In the rows, zero is written as 128.
Known rows, with every step that occurs
C/A: [128 122 184 104 143 117 118 134 102 142 140 113 134 148 147 147 136 113
 124]
C/B/G/A: [129  94 169  57 196 102 104 122 173 143  87 159 144 135 154 123 115 108
 142]
G/A/P/B/C/W: [108 101 132  88 204 131 149 128 132 150 140 106 139 181 169 209 118 108
 116]
B/P/A/C/W: [129  86 179  90 194 155 102 141  55 127 195  87 130 158 140 167 132 115
 121]
B/G/A/C/W: [138  88 175  47 205 107 135 151 139 142  82 148 162 151 142 164 148 100
 119]
B/P/A: [108 111 143  88 181 146  90 129  67 122 183  99 120 136 130 134 115 125
 135]
H/W/C/A/G/B/P: [177 117 191 110 147 118  89  92  77 156 187 120  58 135 168 156 136 116
 125]
B/G/A/C: [131  93 150  58 188 108 130 150 147 132  90 155 158 147 133 154 144 105
 119]
P/A/G/B/C/W: [117  97 145  89 159 134  78 113  98 124 111 116 108 153 165 162 118 112
  64]
H/W/C/B/G: [182 106 187  91 133 102  96  92 108 138 174 152  77 119 163 116 141 133
 168]
G/B/C/A/P: [147 105 147  91 219 120 120 107 139 157 147 109 134 168 167 163 116 105
 101]
A/P: [122 109 114 176 135 144 155 131 132 128 185 134 114 147 129 186 115 131
 122]
H/W: [151 155 138 109 112 126 100 114  93 151 125 140  80 110 141 130 126 141
 145]
C/W: [141 118 176 106 162 125 135 130 112 147 114 117 137 137 146 149 136 117
 129]
P/A: [ 99 135 129 111 113 134  90 139  74 112 135 111 115 140 141 120 124 135
 121]
A/C: [152  98 143 147 120 144 142 145 121 118 159 117 136 157 128 163 148 122
 106]
P/A/G/B/C: [111 103 120 100 142 135  74 112 106 114 118 122 104 149 155 152 114 117
  63]
B/G/A: [117 112 138  45 193  98 121 140 152 139  70 161 153 129 133 131 131 109
 133]
G/B/P/A: [113 133 128 101 200 145  91 123  99 147 132  85 102 142 148 117 106 119
 123]
B/P: [131 105 143 102 193 142 119 121 110 135 177 112 130 127 120 141 118 120
 141]
P/A/G/B: [ 97 120 117 132 112 142  80 126 102 116 104 117  85 142 149 146 113 123
  69]
P/B/C/W: [116  65 161  51 189 131 139 102 121 117 162  72 135 158 167 168 148 124
 131]
B/P/A/G: [106  89 142 103 164 152  84 122  80 113 178 114 106 134 129 164 112 118
 100]

Rows
[155  64 184 130 148 126  93  96 105 108 230 121 103 154 161 140 127 115
 125]	W/C/B/P/A/G
[161  80 193 132 159 117 115 102 107 131 205 108 105 160 161 160 142  99
 103]	W/C/A/G/B/P
[160  73 175 116 173  99 131 108 152 125 191 153 127 159 164 144 134 111
 150]	W/C/B/G/A/P
[177 140 157 125 101 113 107 101  82 140 178 136  74 122 152 122 144 138
 155]	H/W/C
[114 141 106 139 161 128 141 145 139 154 120 143 133 161 142 182 104 112
 114]	G/A/P
[106  50 164  62 164 130 123  99 125 106 175  82 122 162 166 190 146 117
 101]	P/B/C/A/G
[107  72 130  64 167 133 134 101 131 105 171  79 129 152 156 155 143 132
 131]	P/B/C
[140  88 172 103 196 136 102 108 140 140 172 120 126 134 144 131 105 117
 148]	C/B/P
[101 106 107 100 186 131 144 128 141 140 147 112 135 176 160 199 114 114
 116]	G/A/P/B/C
[150 119 119  83 206 120 113 101 153 148 111 115 137 146 155 122 118 113
 107]	G/B/C
[126 109 113 155 125 138 113 112 163 133  90 136  91 130 139 161 113 113
  64]	A/G/B
[170 101 183 112 124 127  68  88  71 132 207 135  55 130 168 144 125 129
 136]	H/W/C/B/P/A/G
[163  83 182  92 169  91 118 107 150 126 161 150 134 150 163 114 140 109
 152]	W/C/B/G/A
[ 84  69 142  66 155 128 143 122 139 100 137  92 109 129 141 143 153 138
 152]	P/B/G
[172  77 185 128 169 119 116  96 123 123 230 118 121 149 156 121 131 116
 157]	W/C/B/P
[106  65 116 126 167 147 160 110 135 110 220  95 115 165 151 207 128 134
 125]	A/P/B/C
[159  83 192 144 111 108 123 109 106 115 201 127 113 157 156 163 153 107
 102]	W/C/A/G
[171 118 185 101 137 122  72  93  62 139 209 123  66 132 169 119 128 134
 165]	H/W/C/B/P/A
[ 89 124 105 131 156 138 150 140 137 142 133 107 116 169 154 193 112 121
 122]	G/A/P/B
[ 96  66 168  48 186 127 148 140 133 122 111  87 129 160 159 176 158 117
 135]	P/B/G/A/C/W
